What can hang from each mark
k_441: k_7
k_774: k_10 k_100 k_732
k_100: k_121
k_121: k_7 k_100 k_359
k_10: k_774
k_732: k_774
k_359: k_121 k_774 k_887

Every row comes from one small tree of marks. The marks that hang from a mark follow it in brackets, in the order of their numbers. Every link used is in the known rows. Which tree was each row made from?
Known rows
k_359(k_774(k_100(k_121)) k_887): [ -2.9 -31.0  39.1   7.5 -35.3  10.8  41.9 -19.4 -21.8  -7.5  -4.7 -14.7
 -13.7  19.1  10.6 -10.1  20.1 -29.9  37.4  22.1]
k_774(k_10): [ 22.8 -23.0  41.9 -20.7  -8.0 -22.1  19.7 -22.6  -2.8   3.6  -7.3  -4.3
 -32.1  -0.4 -15.9  -3.8  -7.9   7.3  40.6   0.8]
k_121(k_7 k_100 k_359(k_887)): [ 68.1  23.0  31.3   2.2 -22.0 -12.6  10.4   7.3 -26.8  16.0 -14.5  12.6
 -34.5 -17.1  29.6  -6.4  -5.6   0.9  29.9  23.4]
k_359(k_121 k_774(k_10 k_100) k_887): [ -1.8 -25.7  41.4  -7.0  -7.7  -8.6  -0.7 -12.5 -29.3  -9.4   6.3 -13.1
 -14.3  10.0 -18.8  -0.9   4.6 -19.1  66.4  14.8]
k_10(k_774(k_100(k_121(k_7)) k_732)): [-17.5 -23.3  35.0  23.4 -33.6  10.7  55.9   6.2  -7.9   1.9  -2.4 -11.4
 -22.0  25.4  -3.7 -17.2  14.6   5.0   4.5  41.0]
k_10(k_774): [ 29.6 -31.3  47.1  -5.0 -32.0   4.6  15.3  -0.6  -0.1   7.3  -3.7 -25.2
 -32.9  11.5  -0.1   0.7   6.6   1.3  47.7   2.1]
k_774(k_10 k_732): [ 19.6 -19.6  30.9  -5.2  -1.1 -25.8  27.8 -23.7  -9.7   2.9   3.0   1.9
 -35.7  24.3 -18.0  -7.6  -5.9   7.7  29.6  11.7]
k_359(k_774): [ 34.6 -33.2  46.5 -14.4 -35.3  -4.0  13.7  -8.7  -1.9   1.7   5.4 -26.4
 -27.6  21.7  16.0   3.0  11.0 -11.2  27.4   4.3]
k_100(k_121(k_7 k_359)): [ 37.3   3.7  43.2  -6.0 -31.5 -11.1  31.7  -2.4  -1.4  14.9 -13.9   3.1
 -21.0  -0.4  19.0 -18.4  -4.6   3.7  23.2  22.4]
k_121(k_100): [ 56.9  -9.1  41.4 -20.0 -25.2 -11.0  24.5 -16.4  -0.1   7.9 -17.1  -0.9
 -32.1  -8.6  11.3   5.1   2.5  -0.1  28.8  12.5]
k_774(k_732): [ 33.8 -21.3  31.4  -0.3 -26.9  -5.1  28.2 -20.1 -10.6   3.8   3.4   0.6
 -34.0  32.4   9.7  -1.7   5.3   3.5  32.7  14.8]
k_774(k_10 k_100 k_732): [-10.5 -20.0  30.2  -3.2  -9.2 -16.9  30.4 -25.6 -12.6   1.3   0.4   8.6
 -33.2  12.8 -17.8 -11.2  -3.3   8.1  29.5  15.2]
k_100(k_121): [ 28.3 -24.5  46.2 -11.0 -25.4  -4.1  45.5 -29.1   2.3   3.4 -17.8  -6.4
 -17.7  15.5   4.9  -4.8   4.8  -8.6  36.8  13.5]
k_732(k_774(k_10 k_100)): [-10.8 -25.4  43.8 -19.5  -8.0 -14.8  15.2 -23.6  -2.0   5.6   0.1 -16.1
 -30.7  -9.6 -13.6 -11.0  -0.9  38.5  45.6   2.2]
k_774(k_10 k_100): [ -6.7 -23.4  42.8 -19.4  -9.5 -15.1  20.8 -26.0  -2.5  -0.2  -6.3   7.4
 -31.4  -9.8 -16.1 -10.0  -4.4   7.7  41.6   4.7]
k_10(k_774(k_100(k_121(k_359)) k_732)): [ -9.0  -9.6  33.9  21.5 -39.8  -3.2  32.0  -8.7  -9.3  16.3  -3.0  -9.2
 -27.9  21.3   7.2 -16.9   9.6  -7.0  32.8  21.8]
k_732(k_774(k_10 k_100(k_121))): [-20.6 -24.7  44.2 -16.7  -7.8 -15.2  44.6 -31.8   2.6   3.5 -13.2 -20.1
 -18.5  -4.0 -20.0 -17.1   2.7  28.9  37.4  12.4]
k_10(k_774(k_100(k_121) k_732)): [-17.5 -32.2  35.0  19.3 -34.8  10.2  50.0 -13.5  -8.3   3.1  -4.8 -13.7
 -23.6  29.3  -5.3 -10.7  16.3  -6.8  25.0  26.2]
k_441(k_7): [ 40.3 -12.6  44.7 -22.7 -25.3 -10.4  10.0 -41.9  -1.9   2.5  -7.0  11.0
 -28.9   6.6   7.7  -3.4   0.4  15.9  58.9  20.0]
k_359(k_121(k_100) k_774(k_732) k_887): [ 58.4 -10.2  22.8  12.4 -24.1 -10.2  12.6  -4.1 -35.5   0.6   8.1 -15.6
 -17.7  36.7  12.7  11.8  17.7 -28.1  41.1  34.8]

Write each row's tree
[ -2.8 -24.1  37.6  14.2 -36.5  10.2  45.9   0.8 -22.6  -6.9  -5.5 -10.7
 -12.6  15.5  12.9 -14.6  15.1 -17.8  15.1  33.6] : k_359(k_774(k_100(k_121(k_7))) k_887)
[ 45.0  -8.5  37.6   5.6 -35.6  -8.3  -7.5  -3.6 -28.6  11.6   5.1 -16.1
 -33.1  16.2  27.5  -1.5   5.4 -20.7  51.4   4.2] : k_121(k_359(k_774 k_887))
[ 57.0   7.4  26.0   6.6 -36.6 -25.1  18.4  18.9 -14.9  18.3   4.5  -9.2
 -37.0  12.0  32.4  -2.3   2.8  -2.3 -17.8  32.8] : k_121(k_7 k_100 k_359(k_774(k_732)))
[ -5.3  -7.3  45.9   9.3 -36.9   2.8  30.1  11.5  -2.1  13.1  -7.7  -9.8
 -23.8  -4.3  10.0 -22.0   3.4   4.1  21.9  23.2] : k_10(k_774(k_100(k_121(k_7 k_359))))
[ 12.9 -12.2  27.7   2.7 -13.1 -37.1  30.9 -16.0 -12.1  13.4   3.8 -18.0
 -26.3  29.4  -4.7 -12.4  -3.4 -18.3   9.7  17.2] : k_100(k_121(k_359(k_774(k_10 k_732))))
[ 22.2 -28.4  37.3  -1.1  -9.0 -15.4  12.6 -10.7 -25.9  -2.1   2.6 -22.0
 -29.8  13.6  -9.9   0.1   1.0 -15.7  40.0   6.4] : k_359(k_774(k_10) k_887)
[ 20.0 -16.1  43.1 -13.2 -15.4 -32.0  25.8 -13.7  -2.0  15.1  -2.1 -23.0
 -23.4   6.3  -4.4 -11.2  -6.2 -19.2  20.3   5.5] : k_100(k_121(k_359(k_774(k_10))))
[-16.0 -24.7  45.1 -14.8  -8.6 -14.3  49.1 -35.7   0.5  -2.4 -16.9   2.5
 -16.8  -6.1 -21.3 -15.7  -1.8  -3.5  33.9  11.9] : k_774(k_10 k_100(k_121))
[ -7.9 -28.8  34.7  12.4 -35.2   8.7  23.6  -4.2 -11.9   4.9   7.2 -11.9
 -36.2  24.2   0.3  -5.5  12.5   4.0  35.2  16.0] : k_10(k_774(k_100 k_732))
[ 65.6  17.6  39.2 -14.5 -29.4 -20.7  13.0   7.4  -5.9  19.9 -16.3   9.1
 -36.0 -21.1  28.1  -6.7  -5.4   9.4  11.9  20.4] : k_121(k_7 k_100 k_359)
[ -8.0 -23.2  33.0   6.8 -30.4   1.6  55.8 -32.0  -5.1  -0.2  -7.5   5.3
 -19.0  27.3   5.5 -13.5  12.1  -6.8  25.7  28.7] : k_774(k_100(k_121) k_732)
[ 68.2   6.4  34.8  -2.4 -16.3  -2.7  13.8   6.6 -28.0  -0.2 -13.4   4.8
 -15.6  -3.3   9.0   4.2   3.0  -4.2  49.3  36.5] : k_359(k_121(k_7 k_100) k_887)
[-12.9  -4.4  42.8 -14.4  -9.5 -24.9  26.7 -27.1  -1.3  18.1  -7.4 -15.4
 -23.5 -12.7  -7.4 -20.6  -3.6  29.1  41.7   6.0] : k_732(k_774(k_10 k_100(k_121(k_359))))
[-14.7  -1.8  29.0   2.4 -15.3 -27.2  40.3 -29.9  -9.8  12.6  -3.9  11.3
 -27.5   9.8  -8.7 -23.0  -6.3  -2.5  25.4  18.2] : k_774(k_10 k_100(k_121(k_359)) k_732)
[ 21.2  -9.7  36.1   4.9 -14.6 -24.8  22.3 -12.5 -25.5   9.9  -4.4 -20.4
 -20.9  10.2  -1.0 -12.1  -3.9 -27.5  37.5  10.6] : k_100(k_121(k_359(k_774(k_10) k_887)))
[ 46.4 -17.4  37.2   2.7 -24.6   1.9   2.7  13.3 -31.6  -6.5   7.0 -20.0
 -11.4  25.5  11.6   0.4  12.5 -11.1  48.4  28.4] : k_359(k_121(k_7) k_774 k_887)
[ 29.8  -8.6  22.7  26.9 -33.9 -12.3  29.6 -11.9 -31.3  12.3   2.4 -18.6
 -24.2  41.6  24.5  -9.4  10.5 -30.1  30.7  24.1] : k_100(k_121(k_359(k_774(k_732) k_887)))
[ 66.5  -0.8  43.1 -19.2 -19.4 -11.5  14.9   3.4  -6.6   1.6 -11.8   2.6
 -16.0  -4.3   8.7   4.2   1.1   6.7  32.0  31.6] : k_359(k_121(k_7 k_100))
[ 31.3 -26.0  25.3  18.8 -31.1  -3.6  19.0  -7.5 -33.1   0.0  11.0 -17.0
 -31.9  47.2  15.8   2.2  14.5 -18.8  34.1  19.9] : k_359(k_774(k_732) k_887)
[  6.9 -12.3  30.5   4.7 -45.1 -10.9   3.8  -7.9 -12.8  11.5  14.7  -5.3
 -36.5  27.2  27.4  -8.7  11.1 -10.6  22.3  13.6] : k_121(k_359(k_774(k_100 k_732)))
[ 45.8  -6.3  43.1  -9.0 -39.1 -16.1   1.8  14.8  -8.0  13.7   6.6 -15.5
 -33.1   7.5  29.2  -8.1   0.8   0.1  12.9  14.0] : k_121(k_7 k_359(k_774))
[-21.4 -21.9  31.4   0.7  -9.0 -18.1  58.4 -35.6  -8.6   0.0  -6.7   7.3
 -21.1  16.9 -22.0 -17.4  -1.0  -2.9  21.8  25.1] : k_774(k_10 k_100(k_121) k_732)
[-22.0 -15.4  29.0   6.4  -6.6 -14.7  63.4 -16.8 -11.6  -1.3  -9.0   8.6
 -20.3  14.4 -19.5 -24.5  -2.6  11.6  -1.3  39.1] : k_774(k_10 k_100(k_121(k_7)) k_732)
[-20.3 -17.4  42.6 -11.5  -6.7 -15.8  51.2 -11.5   0.5   3.5 -11.5 -19.6
 -16.8  -9.9 -16.8 -22.6  -2.0  40.5  17.5  26.8] : k_732(k_774(k_10 k_100(k_121(k_7))))
[ -5.0 -12.2  30.6   0.5 -19.1 -27.1   5.2 -11.3 -16.3  14.1  13.8  -4.2
 -38.2  13.8   0.5 -13.0  -2.0  -5.7  16.6  11.2] : k_121(k_359(k_774(k_10 k_100 k_732)))
[ 48.5 -11.4  41.0 -23.0  -8.3 -31.1  11.5  13.3  -7.5  -0.3  -1.9 -18.4
 -16.2  -5.2 -14.0   6.1  -5.7  -3.9   9.2  29.4] : k_359(k_121(k_7 k_100) k_774(k_10))
[ -5.7 -30.3  45.1  -4.1 -36.1   4.4  46.0  -0.4  -1.0  -2.3  -4.9 -15.0
 -13.9  12.5  11.3 -12.9  12.9  -8.8  -0.6  33.2] : k_359(k_774(k_100(k_121(k_7))))
